Each row was made from one walk, in order. Every step used is in the known rows, and no mark comes twice. Write each row's walk.
In the rows, 128 means zero.
Known rows:
G L W: [201 121  97 128 155 111 137 115 105 165 133 148 127 130 125  99 133 122
 118 184 152 116  99  75 226 165 123 172 150 109 136 159 135 119  49 133
 127  86 161  95 117 115 130 136  43 124 126 153 151  89 128 163 133]
N G: [ 91 140 124 130 174 138 137 103 107 163 152 141 129 138 123 118 106 115
 105 186 131 110  93 120 149 157  95 134 174 120 140 126 121 133  59 155
 132  76 134 127 156 124 140 150  70 125 120 155 153 105 135 139 135]
H L W N S K: [165 172 128 123 142 174 130  79  88 168 135 126 143 139 120 116 165  86
 120 139 155 124  64 100 180 153  75 140 157 122 132 176 140 130  72 141
 141 108 161  78 118 112 113 139 148 154 109 113 161 108 127 173 122]
G N W: [ 62 173 161 118 130 145 133 109 117 167 119 157 136 135 134 113 112 100
 109 162  81  97  88 120 175 161 105 127 144 105 144 151 154 108  73 148
 132  70 148 131 141  95 137 156  74 131 109 136 152 115 147 143 128]
N T X G L H: [158 158 116 120 116  81 122 101  88 163 136 183 145 140 126 126 117 124
 104 148 141 116  44  67 128 153 124 119 154  96 124 144 121 140  50 149
 114  62 150 122 106  99 164 118  49 115 122 201 146  97 136 137 163]
K G J: [  4 143 117 125 146 133 135 127 132 168 188 134 144 140 126 118 111 121
 107 177  96 115  79  70 177 157  81 129 138 119 150 126 130  86  71 142
 149  75 128 133 132 100 160 152  42 115  99 124 150 111 125 119 133]
H L W: [206 165 101 134 169 107 131 116 101 163 134 130 137 127 110 106 134 109
  94 175 158 128  84  89 196 176  81 160 137 118 130 148 128 125  64 128
 115  93 141  95 131 129 127 153  47 134 130 131 157  96 131 159 144]
W N T X G L: [ 81 131 121 112 134 116 119 102 109 168 182 194 147 139 138 119 139 121
 133 134 117 107  90  79 134 143 135 130 149  92 130 160 145 158  38 149
 112  61 158 141  94 113 150 114  98 124 109 168 148 131 135 154 151]
H L W N S: [199 182 116 128 185 144 133 101  97 169 138 118 138 142 117 101 155  97
 123 139 136 128  70  88 192 152  80 150 137 124 136 167 146 137  54 145
 121 107 143  80 111 106 112 146 111 147 115 120 162 119 122 178 129]
S K: [ 47 133 123 123  98 171 124  91  96 160 127 163 152 136 133 136 117 114
 107 186 173 116  78 113 186 170  86 125 160 111 136 146 117 113  85 151
 153  68 158  95 150 101 141 141  91 131 114 141 152  82 138 134 130]
L W N: [196 132 122 135 194 161 133 102 105 163 154 133 137 144 140 100 139 120
 114 150 157 119 104  96 202 162  99 151 122 116 142 149 136 136  52 163
 144  85 161 127 138 102 107 120  95 133 114 132 160 114 129 167 128]
K S N T: [ 36 169 131 114 156 197 128  95  99 159 160 178 123 126 142 119  95 133
 107 138 122 107  71  85 117 169  81 152 131 108 138 157 136 122  66 160
 103  69 145 110 118 111 144 138  70 131 125 146 157 130 149 141 129]
N T: [ 60 138 139 127 135 139 118  98 107 158 150 172 157 134 123 130  90 118
 100 162 131 113  84  94 177 176  81 149 138 105 137 139 135 131  56 156
 120  69 179 111 147 108 150 151  27 121 116 139 153 115 136 140 141]
W N: [ 87 150 117 124 154 188 128 103 116 166 157 150 147 146 142 116 123 125
 131 164 142 115  94 108 183 154  93 129 140 115 144 148 126 138  58 166
 140  78 131 115 135  96 129 128  92 129 107 146 158 112 132 148 128]
W L H: [139 156 134 116 118 139 138 103 100 162  94 127 144 143 110 120 120 131
  93 187 157 136  48  92 204 143  85 117 145 126 137 131 114 114  56 156
 140  85 120  91 119  93 131 115  36 119 122 176 157  84 124 148 151]
H L W N G K: [240 156 152 127 210 116 143 101  98 166 189 109 113 121 117 108 162 108
 120 174 138 122  99 130 138 149  90 154 180 114 137 151 138 145  43 137
 115 124 155 136 126 144 111 138  88 142 116  98 164 114 126 164 131]
L W: [198 130 112 133 182 125 130 105 101 160 130 135 137 134 127 107 120 121
  95 170 169 125  98  89 203 177  96 157 125 115 138 137 123 123  63 143
 139  78 147 113 151 104 115 137  49 128 125 136 154  95 132 158 138]
H L W N S K G: [129 159 143 117 165 150 139  86  75 170 181 129 150 138 125 119 176  78
 106 137 139 124  42  93 176 155  78 133 156 123 138 167 148  99  77 137
 148 102 167  94 111 120 130 138 138 153  94  89 155 107 126 156 121]
N T X: [ 16 141 143 120 122 122 113 103  99 161 144 182 151 131 120 133  88 132
 101 150 137 111  86 102 133 167 105 138 129 106 131 141 115 153  59 156
 103  56 155 122 135  99 152 142  57 120 119 158 147 107 134 131 159]
W N S K G: [  4 139 148 111 136 191 137  80  81 170 177 153 157 149 139 134 146  92
 125 154 133 113  51 104 173 145  87 106 163 120 146 154 140  89  83 165
 169  81 164 104 123  88 145 134 146 140  80 109 152 108 129 138 113]
K S N G L: [ 93 153 106 113 175 183 156 110 101 167 173 155  87 126 140 100 122 130
 136 177 102  97  81  99 114 137 120 149 191 118 136 172 129 121  55 143
 108  85 110 110  98 141 146 137  95 132 129 173 155 110 145 145 119]
G J: [ 39 160 102 128 123 157 124 122 143 167 143 136 139 141 121 116  99 128
 121 181 111 117  94  82 184 158  76 138 138 118 141 135 123 124  62 145
 140  79 124 117 139  87 143 150  53 116 114 144 156 106 127 137 134]
X G J: [ 86 153  87 128 140 122 121 115 141 167 149 137 145 146 134 115 116 117
 108 173 116 127  87  68 172 160  79 126 139 107 141 120 134 118  68 141
 152  69 108 136 139  91 142 137  52 116 114 152 154 119 135 145 143]
T X G: [ 98 144  94 117 153 104 119 106 100 165 130 164 145 138 130 124 122 123
 102 174 160 122  92  95 136 162 113 109 130 109 132 122 111 134  72 150
 129  43  99 133 137  94 141 129  80 120 119 165 144 103 140 143 157]
L W N T X G K S: [196 135 173 103 210 106 124  80  75 162 159 155 115 130 140 120 148 139
 101 131 152 127  96  73  96 157 124 147 107  81 137 142 136 147  56 146
 114  82 157 165 118  95 106 102 118 135 121 113 156 126 143 163 146]
K G N: [ 61 153 141 110 148 145 143 110 101 167 182 143 158 133 146 111 123 109
  95 192 107  98  73 109 173 171 108 113 134 117 150 140 143  96  69 155
 143  54 142 143 138 106 167 143  58 125  86 114 145  99 144 115 126]
T X G K S N: [ 82 157 115  96 165 138 128  99  81 166 148 161 107 118 154 124 141 144
 122 167 157 127  91 105  70 148 116 109 128 103 132 142 107 119  77 149
 110  58  86 133  98  84 127 117  95 128 123 141 152 107 150 142 144]

Write each row's walk:
[112 129 158 121 184 159 140  95 108 166 180 132 122 132 138 125 129 122
 136 192 128 114 102 143 137 138  99 127 181 111 146 138 129 139  43 162
 135  99 145 142 141 112 122 134 101 129 101 121 161 114 131 143 126]
W N G K
[ 91 143 113 131 189 173 141 109 108 162 182 144 124 127 138 111 111 118
 109 165 130 105  93 140 117 157  86 126 174 133 133 141 119 131  55 163
 120  72 122 130 130 131 141 142  75 129 117 156 155 121 142 140 131]
S N G
[ 53 173  99 116 163 204 136 108  99 163 141 154 114 130 146 109 112 138
 121 159 136 110  83  90 135 163  88 135 129 118 137 156 122 113  79 158
 115  70 102  99 113 100 135 134  86 132 125 156 156 113 146 143 125]
K S N
[ 89 128 152 108 137  69 107  91  90 161 151 178 148 122 128 143 117 125
 102 168 153 127  92 105 109 161 107 124 135  87 130 125 122 137  55 145
 114  60 159 146 133  91 139 136  47 117 114 127 147 113 141 134 163]
N T X G K
[172 167  86 116 122  85 130 114  90 167 118 160 139 143 130 117 137 126
 118 176 154 119  58  74 148 144 133 105 159 107 127 145 105 132  61 144
 128  59 109 112 103  89 152 115  69 115 123 210 146  78 134 141 157]
T X G L H
[ 36 176 131 116 161 189 137 108 105 165 128 171 101 130 140 109 115 124
 117 133  90 105  75  97 123 151  97 139 136 109 140 157 134  89  87 151
 119  80 118 110 110  97 122 148  93 134 130 154 158 126 146 153 121]
K S N W
[ 38 177 112 121 184 199 149 115 130 167 174 125  89 134 135 102 100 134
 118 149  78 104  87  95  91 140  81 137 164 127 140 150 124 133  66 147
 122  89  89 145 121 121 141 141 102 131 121 157 161 131 141 138 120]
K S N G J
[ 83 156 135 112  90 141 144  88  68 169 142 153 148 144 129 131 142  94
 126 181 139 112   9  80 184 143 107 109 192 119 139 163 121  69  78 148
 163  91 165  70 100  87 169 141  85 128  96 162 146  64 125 129 124]
N S K G L H
[123  95 132 119 154 151 146  98  89 169 210 154 139 134 141 109 173 104
 121 162 143 107  76  84 207 154 124 148 169 109 140 172 145  95  69 139
 161  89 195 125 106 126 139 112 120 138  94 115 150  93 129 150 115]
S K G L W N
[105 165 162 118 126 121 135 105 105 163  91 144 131 146 101 121 120 112
  88 156 108 131  41  97 188 133  86 121 153 119 136 129 128  92  67 148
 137  97 136 102 117  94 121 129  48 122 129 175 157  94 122 160 151]
N W L H
[172 140 128 140 217 151 143 112 135 166 193 111 113 150 126  95 128 120
 113 142 100 111 112 100 154 138  89 154 154 124 143 142 138 155  43 150
 147 104 147 168 143 122 116 123 112 131 112 135 162 134 125 160 125]
L W N G J
[222 170 162 112 220 135 150  94  80 167 175 111  86 127 120 104 156 121
 118 175 127 124  86 101 112 146  98 161 170 106 140 158 141 142  56 132
 110 131 129 126 118 143 104 132 120 149 128 102 167 110 133 164 126]
H L W N G K S
[114 164 128 103 111 153 129  74  88 167 106 143 164 140 155 128 137  79
 106 176 138 110  57 118 164 162  99  96 154 109 136 149 150 119  85 152
 170  54 138 113 142  84 148 140 128 138  93 132 148 103 154 147 125]
X G N S K
[ 39 163 160 105 110 132 121 100 101 163 145 171 154 126 131 124  93 123
  97 158 113  98  96 126 125 170 114 124 115 107 132 153 134 168  52 158
 101  46 150 144 137  97 161 134  67 125 104 148 147 116 146 123 150]
G N T X
[210 129 137 139 229 151 145  96 102 162 178 123 120 144 132  99 138 114
 105 149 138 111 105 118 163 155 101 150 159 121 141 141 135 150  44 158
 138  95 155 150 151 132 112 123 116 138 116 137 160 124 131 165 126]
L W N G
[163 134 139 123 158 187 131  77  85 165 127 134 145 146 140 119 151  98
 124 137 160 122  78 104 197 152  90 139 141 120 138 164 136 124  68 157
 160  94 173  98 133  83 105 126 153 148 103 120 158 110 130 172 117]
L W N S K
[ 31 146 126 115  98 172 124  80  93 165 103 151 154 141 128 137 115  98
 120 172 155 121  62 109 185 157  80 120 158 120 138 150 121 116  84 155
 154  76 153  70 143  79 139 155 112 136 105 142 151  89 133 145 126]
N S K
[ 95 177 183  94 137 159 145 100  86 164  96 136  93 123 121 119 142 135
 115 148 110 134  41 107 126 118  92 118 156 113 138 149 126  70  73 150
 119 116 124 103  80  87 108 119  69 131 130 146 164 102 134 160 137]
G K S N W L H
[205 122 109 128 169 149 139 110 116 168 160 145 130 140 133  94 151 123
 140 162 135 110 103  81 221 150 125 166 143 109 139 172 145 132  37 145
 131  97 168 111 109 118 119 118  84 132 115 140 157 108 125 172 124]
G L W N
[ 84 171 144 106 144  98 125 106 102 168 122 167 139 134 138 113 128  99
  94 143  93 103  92 119 120 156 130  98 123 100 134 137 144 123  79 146
 128  46 121 166 131  88 141 137 100 126 108 154 144 119 153 148 149]
T X G N W
[ 10 107 123 112  96 143 141 104  94 168 186 174 147 128 131 128 138 106
 120 199 133 105  64  90 197 158 116 128 183 107 139 159 130  78  81 134
 155  70 171  96 117 120 170 140  76 126  97 131 144  71 132 122 125]
S K G L
[ 48 164 144  97 170 121 127 103  83 167 138 175  92 117 145 122 141 130
 121 133 115 119  90 110  61 137 122 112 134  95 131 141 120  97  88 143
 111  73 102 145  93  81 118 129 110 131 125 139 151 122 151 153 144]
T X G K S N W
[123 110 132 115 136 116 142  91  75 169 158 147 139 133 127 117 157  93
 116 172 135 118  51  71 215 155 120 147 167 116 138 167 142  75  75 131
 158  90 187  84 111 110 149 146  84 136 103 116 144  79 128 153 120]
N S K G L W
[ 83 187 156 105 145 180 148 105  91 163  99 147 102 138 120 106 128 127
  99 126 101 124  31  87 136 127  88 119 144 120 134 152 129  81  78 150
 123 100 107 101  83  94 120 115  79 134 136 177 162 110 136 164 135]
K S N W L H
[ 50 166 152 103  95 185 131  80  94 168  99 141 156 137 144 128 120  89
 119 178 132 106  65 129 174 161  92 109 148 119 137 164 143 123  80 157
 150  67 147  94 144  79 149 149 117 139  94 127 151  92 146 137 119]
G N S K
